Each row was made from one walk, in order. Every step used is in the known rows, and no mark comes twice. Write each row's walk.
Known rows:
labo > fida: [  5  -5  -4 -15  -4  14  -6  -3  12  15  18  -7  21  10   3  -5   6   0
   5  -1   0  -1 -34  10 -10  11   0   0   3 -17  -6 -26  10  -5  -5]
mibi > vovoko: [  9  -9  -1   9   1   5  -1   2  -8  17   0 -31  -8   8  16  -1   5  20
   2  -4  13   3 -16   1  30  -1   9 -26  -6   4   7   3 -12   3  -6]
labo > pido > biza: [  5  -2 -11  14  14  14   4 -11   2  10  12 -12  -7  -8  -9   7   2   6
   2  11 -18  14  15  12   2  27   4  -4  11  -5 -11 -13   6   4 -10]
sodad > vovoko > nuse > fida > labo > pido: [  7  12  28  -1  19   3 -18 -18   8   5 -13  -4 -19  12   0 -12  -4  18
 -24  17  -4   9 -15  -9  -8  43  -9  -4 -11   1  -3 -11 -25   9   2]
korases > tofa: [ -7   3  11   0   2   5  19  -8  -2  -6   1  13   1 -11   5  -3  11  -9
   6   6  -9  -4   8 -10 -17  17 -17   2  -9 -14   3  11   7  22  -8]
gibiro > vovoko > nuse: [ 12  30  22  -7  34   6  -8  -4   7   8 -10 -29  -1  12  -4  11  11   5
 -13  14  10   7   4   0 -19  30   2  24   6  -4  -4  -2 -24  10   1]
biza > pido: [-11   2   7   9   2  -9   5   9  -2   0  -2   2   6   3   1  -4  11   5
   0 -10 -22  -7  -9   0  -5  -1   1   0  -2   9  -6   8 -16   1   4]
tofa > korases: [  1  10 -13   9  15  -3   2 -28   3   3   5  18   4  15 -15   3   6   5
   5  10   0  -8   2   8  12  -7  -9   7  -3 -15  -3   5   3  36   8]
pido > biza > vovoko > gibiro: [  1   3  -7   1  -1  -2  10  12   7  13   5 -41 -12  -1 -10  29  24  21
  -4  10  -2  -7  -5   8  10  39  -5 -15   9   4  -1  -7   5  32  -3]
korases > mibi > vovoko: [-12  -1 -14  -5   4   3  22   8 -10  12   4 -16  -2  -3  11  -1   4  10
 -11 -17   0  22  -4   1  44   1  -2 -16 -11 -34  16  -8   2   5 -12]
sodad > vovoko > gibiro: [  9   9  13  -2  -7  -4 -12 -11  10  13  -7 -13 -30   5  10  -7  -8   9
 -35   6   2   5  18  -8   9  46  -8 -12  -7  -4   0  -1 -24   8  -2]
pido > biza: [  0  -2 -12  -4  15   2   5   4   1   3   1 -16   4  -5 -11  22  32   7
   0  12   1  -4   0   2  15  22   1  -4  10  -6  -4 -14  22  27  -3]
labo > fida > nuse: [  0  -2   4  -3 -15   3  -9  -6  13  13  15  -5  16  10  -9  -5   6  -5
   8   6  -4  -2 -29  17 -33  18   4   2   1 -19   0 -27   8  -5   4]
nuse > fida: [ -6  -6  -5 -12  -2  12 -12  -1  -2 -21  -3   2   7  16   4  -5  11   7
  25   2  -5   1  -1  -2  -3   7 -11  -3 -20  14   2 -14  25  -6  -7]
vovoko > nuse > fida > labo > pido: [  7  -1  18  -2  12  10 -10  -7  11  -5  -8 -11  -4  18 -13  -2  10   6
  12  30  -2   9 -30  -7 -23  46   0   8  -2  10   5 -12  -1   4   4]
mibi > vovoko > teli > numin: [ 10  -9   8  15  13   5  14   2  -5  30   0 -32   0  18  19   0  11  15
  -2 -50  24  17  12   2  30   7  13 -16   2   5   5   0 -18   3  -5]
teli > vovoko: [ -8 -17  13  10   9  -7 -19 -15  -6   6   3  36  -3   2   5 -13   6  29
 -16 -22  -6  -2  13   0  18  12   5 -15  -8  18  -5  -3  15   9  -6]
fida > nuse: [ -8   5  11  18 -17 -16  -4  -5   5  -3  -4   2  -6  -1 -17   0   3  -7
   4   8  -5  -2   8  11 -32   8   6   4  -3  -4   8  -3  -2   1  15]
tofa > korases > mibi: [-11  14 -22   1  18  -2  18 -24   0   3   8  21   6   9 -15   2   7   2
  -5   1  -6   6   6   9  28  -6 -14   8  -8 -40   6  -2  10  39   3]
tofa > korases > mibi > vovoko > sodad: [ -6   9 -22   5  14  -1  17 -23   0  14   8   4  -1  16  -8   4  11  13
  -4   6   1   9  12   9  39  -1  -9  -4 -13 -37   9  -1   5  45   0]
teli > vovoko > sodad: [ -5 -17  15  10  -4  -8 -18 -14   2  13   3  31  -8   6   7 -10   7  31
 -19  -5   1   1  41  -4   9  22   8 -14 -12  21  -5  -3  16  19  -4]
vovoko > nuse > fida > labo > pido > biza > batug: [  3   0  17  -3  19  12  -7   0  12 -11 -13 -17   0  19 -15   0  20  12
  14  31  10   4 -29  -4 -19  56  -1   6   1  10   2 -14   9  18   4]
gibiro > vovoko > sodad: [  6  28  12  -3  10   4  -8  -5   6   6 -11 -22  -4  10  -1  10   9   3
 -13  11   7   7  49   0 -17  16   0  17  -6  -5  -4  -4 -17  12  -6]
vovoko > mibi: [  1   7  -6   5   1  -3   0   1 -14  10   1  -7   4   7   1   4   7  15
  -4 -35   3  17 -11  -4   4   9   6  -8  12   1  -1   1  -6   9  -6]
korases > mibi: [-18   4 -13 -12   3   0  23   5  -3   1   4   6   3  -9   1  -1   1  -4
 -13 -15 -10  19   7   1  22   1  -8   2  -6 -37  11  -9  11   3  -9]
vovoko > biza: [  8  19  -3  -1  11 -11  -1  -1  -4   9   4 -23   4   5   1   3  -2   1
  -7  24   8   7   2  -5   9  27   5  19   0   3   5  -5   5 -23   2]
tofa > korases > mibi > vovoko: [ -7  10 -22   5  18   0  17 -24  -5  12   8   6   2  14  -8   3   8  12
  -3  -2  -1   8  -1   9  43  -5 -10  -5 -11 -39   8  -1   5  40  -1]
batug > biza > vovoko > nuse > fida > labo: [ -2   7   7  -2   4 -35  -9  25  11  -6  -8  -3 -15  13 -19   1   1   5
   2  18 -11  -6 -29   9   7  -1  -2  27 -12  16  -8  22 -28  31   0]
tofa > korases > mibi > vovoko > biza > batug: [ -9  17 -20   5  24  -5  17 -19  -5   7   4  -3   5  18  -5  -2   9  15
  -4   2  13   7   1  10  44   7  -8   3 -12 -35  10   0   9  38   1]
sodad > vovoko: [  1  13  15   0  10  -6 -11 -13   1   7  -9   4 -15   0  10  -9  -8  13
 -33  -7  -1   1   6  -4   8  10  -9 -10 -10  -6  -6  -2 -23   8  -1]
gibiro > vovoko: [  3  28  10  -3  22   5  -9  -6  -2   1  -9 -19   0   6  -3   8   6   1
  -9  -8   1   5  21   4  -8   6  -2  17  -2  -7  -4  -3 -18   0  -7]
nuse > vovoko > gibiro: [  3  -3 -10  12 -20   8  14   2  13 -13   0 -15 -13  14  -1  -3  13  10
 -18  12  12  -5   4  -1 -23  38 -11 -18  -4   1   6  -3 -29  -5  -9]
fida > labo > pido > biza > vovoko > teli: [ -1   2   7  25   2   1   2  -9   1   7 -10  -6  -5  -3 -33  10   7  -3
  -2 -12 -17   8  -4   3 -14  26   5  -4  11  -7   2 -10 -25   1  -6]
labo > pido > biza > batug: [ -2  -1  -6  15  16  13   6  -3   3  -1   4 -13  -2  -5  -6   0   1  11
   3   4  -4   9  17  16   1  30   4  -4  10  -1 -11  -7  11  12  -8]

Write each row's walk:
[ 10  15  28  -4  23  -4 -11 -12   9  14 -10  -7 -17   6   9  -7  -4  19
 -36  16   9   4 -13  -8  -3  34  -6  -1  -4  -3  -4  -1 -29  17   8] => sodad > vovoko > nuse
[ 15 -12   5   8   9   8  -2   2  -2  26  -1 -26   0  14  18   4   8  16
  -1 -30  26  12  11  -2  22   2  12 -15  -1   8   9   2 -24  -7  -4] => mibi > vovoko > teli
[ 11  -8   0   9 -11   3  -2   2  -1  24  -2 -36 -13  14  18   3   8  22
  -1  13  19   6  11  -2  23   9  11 -23 -10   7   6   2 -11  14  -5] => mibi > vovoko > sodad
[  0   7   3   0  20  -3  10  12   6  15   3 -36  -2   1 -11  31  26  27
  -5  17   2  -7 -25   8   3  30  -4  -8  13   4  -6  -7   3  37   4] => pido > biza > vovoko > nuse
[  0   3  -7  18  11  11   8  -5   1  15  14 -21 -11  -7  -8  10  -5  18
   0   3 -22  10   4  19  -2  21   1 -11   9   0 -13  -9  -6   7  -8] => labo > pido > biza > vovoko
[ -1   6  -1   3 -14   2  -2  -6  14   7  14 -12  20  17 -10  -7  13   3
  -1  12   4  -4 -32  17 -42  27   0   3  -3 -19   3 -32  -4 -15   0] => labo > fida > nuse > vovoko > biza
[ -5   2   4  27 -31 -11   7  -3  14 -14  -4  -8 -16  10 -18  -2  12   0
  -8  18   5  -6  11  10 -50  34   0  -9  -7  -3  12  -3 -23  -2  10] => fida > nuse > vovoko > gibiro
[  2 -21  12  10  -9  -5 -18 -14   4  12   7  19 -19   5   5 -10   6  24
 -18  -9  -4   2  27  -3  19  48   6 -18  -5  21   1  -1  13  10  -6] => teli > vovoko > gibiro
[ -5   5 -12  17  -1   5  13   2  -4 -11  -3  -4   5  16  -1  -3  18  26
 -20 -26  11   2 -17  -1 -21  10  -9 -20   0  -2   0  -3 -32   0 -12] => nuse > vovoko > mibi
[  3  44  12  -2  31  -5  -7   3  -5  -4 -14 -35   7  13   1   2   6   5
 -13   3  23   4  25   3  -4  29   1  30  -3  -1  -1  -3 -10  -8  -4] => gibiro > vovoko > biza > batug
[ -7  10 -18   9  24  -1  27 -24  -4  17   8   4   4  18  -5   1  11   9
  -5 -29   4  15  12  12  44  -1  -7   0  -6 -39   6  -2   2  41  -1] => tofa > korases > mibi > vovoko > teli > numin
[ -7  15   5  28 -14 -16   6  -5   5 -13  -4  -9  -2   9 -18  -2   9   4
 -10  20   5  -6   2  10 -45  21   1   3  -8  -2  12  -8 -18 -14  10] => fida > nuse > vovoko > biza
[  5  12  23  -2  24   5 -16 -17   7   5 -13  -9 -17  10  -3  -5   7  21
 -25  19  -3   8 -14  -9  -4  51 -10  -5  -8  -3  -6 -15 -18  18   0] => sodad > vovoko > nuse > fida > labo > pido > biza
[ -6   0  -4   0   4 -38  -6  24   6  -8  -5  15  -4   5  -9  -7   9 -10
  -2   6 -24  -6  -2   5  21 -14   5  33  -9  11 -15  28 -21  23  -3] => batug > biza > pido
[ -4  -1   0   4 -18   7  -2  -6  16   2  14  -5  19  14 -10  -9  13   3
   0   4   1  -6 -34  19 -45  18  -1  -4  -4 -20  -1 -30  -6  -7   1] => labo > fida > nuse > vovoko
[  6   1  19  -7  12   7 -10  -2  10  -7 -12 -10  -1  20 -13   1  18   5
  13  30   5   3 -35 -11 -21  42  -3   9  -2  10   7 -10   1   9   6] => vovoko > nuse > fida > labo
[ -1  13  23   7   8  -6   8  12   7  18   5 -29 -10   7   0  10 -10  29
  -8   7   2  -7 -38  10 -17  12  -5  -6   4  14  -1   9 -29  15  11] => biza > vovoko > nuse
[ 15 -10   7   8  15  14  -7  -3  -1  16  -4 -45 -12  18   2   5  21  28
  12  22  11  10 -35  -2  19  41   8 -22  -4   8   8 -11  -7  14  -6] => mibi > vovoko > nuse > fida > labo > pido > biza
[-11   5   5  28 -19 -11   6  -4   7 -17  -7   3  -4   7 -18  -4  11   4
  -7   7   2  -7   1  13 -50  10  -2  -7  -8  -4   8  -4 -21  -2   8] => fida > nuse > vovoko
[  1   5  10  24   5   1   3  -9   2   7 -10 -14 -12  -2 -35  10   7   1
  -2  10 -20   6 -24   2 -15  36   4  -5  12  -8   0  -9 -22  10  -3] => fida > labo > pido > biza > vovoko > nuse
[  9  42   8  -2  29  -3  -9  -5  -5   7  -6 -35   4   9  -2  10   5   1
 -15   9   7   8  23   1  -2  25   1  30  -1  -5   0  -8 -14 -15  -5] => gibiro > vovoko > biza
[ -1  -3   0  12   6  10  13   2  11 -11  -4   7  13  16   1  -2  16  11
 -19 -27  23   0  17   0 -33   6  -8  -6  -4   2   3  -5 -40 -17  -6] => nuse > vovoko > teli
[-10  -1 -13  -5  -3   3  22   7  -4  17   3 -20  -7   0  13   1   6  11
 -15  -5   3  24  15   0  38   7   0 -15 -13 -32  16  -8   4  13 -13] => korases > mibi > vovoko > sodad
[ -2   1  -2   7 -18   5  -2  -6  12   7  14  -7  20  18 -10  -7  16   7
  -1  -8   2   0 -36  16 -43  21  -1  -8   0 -20   0 -28  -9  -4  -2] => labo > fida > nuse > vovoko > mibi
[ -1   3   2   0   6 -35  -5  27  11   5  -1   5  -7   9  -7   4  -6   0
  -7 -15  -4  -1   9  14  12 -19   1  30  -8  14 -11  27 -36  19  -1] => batug > biza > vovoko > teli
[ -1  22   4   1  14 -14   2  10  -3  -6  -6 -25  10   9   5  -8  -2   6
  -5  15  31  -1   5   0   8  31   4  19  -2  10   3   0  11 -12   5] => vovoko > biza > batug
[ -8  -2  16  11  19 -17 -16  -8  -9   2   0  18   5   9   8 -18   4  34
 -20 -12  16  -2  15   0  22  34   8  -2 -10  25  -2  -2  22   1  -2] => teli > vovoko > biza > batug
[ -5   9  -8   4  11  -5  10  11  -7  14   4 -32   0   0 -10  29  27  31
  -4 -16  -3  -2 -19   9  12  19  -3 -17  14   2  -6  -8   3  35  -3] => pido > biza > vovoko > mibi
[ -6   6  -5   2  12  -4  10  11  -1   9   3 -29  -1  -3 -10  28  24  25
  -4   2  -5 -10 -12  11   9  14  -6 -14   7   1  -7  -9   6  32  -1] => pido > biza > vovoko
[  7  12  26 -11  22   1 -17 -12   8   5 -11  -6 -13  14  11 -10   0  22
 -25  17   6   4 -12  -9  -4  37 -11  -4 -13   4  -3  -9 -16  13   4] => sodad > vovoko > nuse > fida
[ -7  12  12   9 -16  -9   8  11   6  15   4 -23 -11   5   3  11 -12  26
  -7   3  -2  -5   8  11 -17  -1  -5 -13  -8  13  -3   8 -22  16   5] => biza > vovoko > sodad
[  7   7   1  10  11  -6   0   8 -12  13  -4 -48  -3  15  19  -6   4  25
  -2   6  34   2 -12   1  36  22  11 -12  -8  11   7   3  -4  -4  -3] => mibi > vovoko > biza > batug
[ 18 -13  -3   8 -16   6  -2   3   1  23   2 -48 -25  12  16   3   6  16
   0   9  16   7  -3  -3  32  35  10 -29  -3   7  13   4 -13   5  -7] => mibi > vovoko > gibiro
[  1 -15  27   6  21  -5 -18 -14   3  14   3  25  -6   7   4  -9   9  34
 -20  -1   4   2  -4  -4   8  36   9  -7  -1  22  -3  -2   9  17   2] => teli > vovoko > nuse
[  1  29  18   0  20 -15 -11  -6  -2   2 -13 -13  -8   6  13 -16 -10  18
 -37   4  21   1   8  -4  12  33  -7   4 -12   0  -3  -1 -15  -1   4] => sodad > vovoko > biza > batug
[  6  13  28  -6  18  -1 -19 -14   8   1 -17  -3 -15  14   0  -9   3  17
 -25  15   2   4 -19 -12  -7  39 -10  -4 -13   1  -1  -9 -21  14   4] => sodad > vovoko > nuse > fida > labo
[-12  15   7  30 -13 -20   9  -1   6 -14  -5  -8  -1  11 -18  -4  13   5
 -10  16  -1  -8  -1  10 -47  22   1   4  -8   0   9  -5 -24 -13  11] => fida > nuse > vovoko > biza > pido
[  2   2  -2  13  16  16   4  -6   5  11  13 -26 -10   1  -7  11   1  24
   6  14 -20  12  -4  17  -7  35  -2  -7   5   7 -11 -13   0   9  -6] => labo > pido > biza > vovoko > nuse > fida
[ -5   6  -2   1   0 -38  -5  25   6   1   0   1 -14   3  -9   2  -9   3
  -5   3 -13  -8  -9  15  18 -22  -1  23 -11  12 -13  28 -28  26  -3] => batug > biza > vovoko
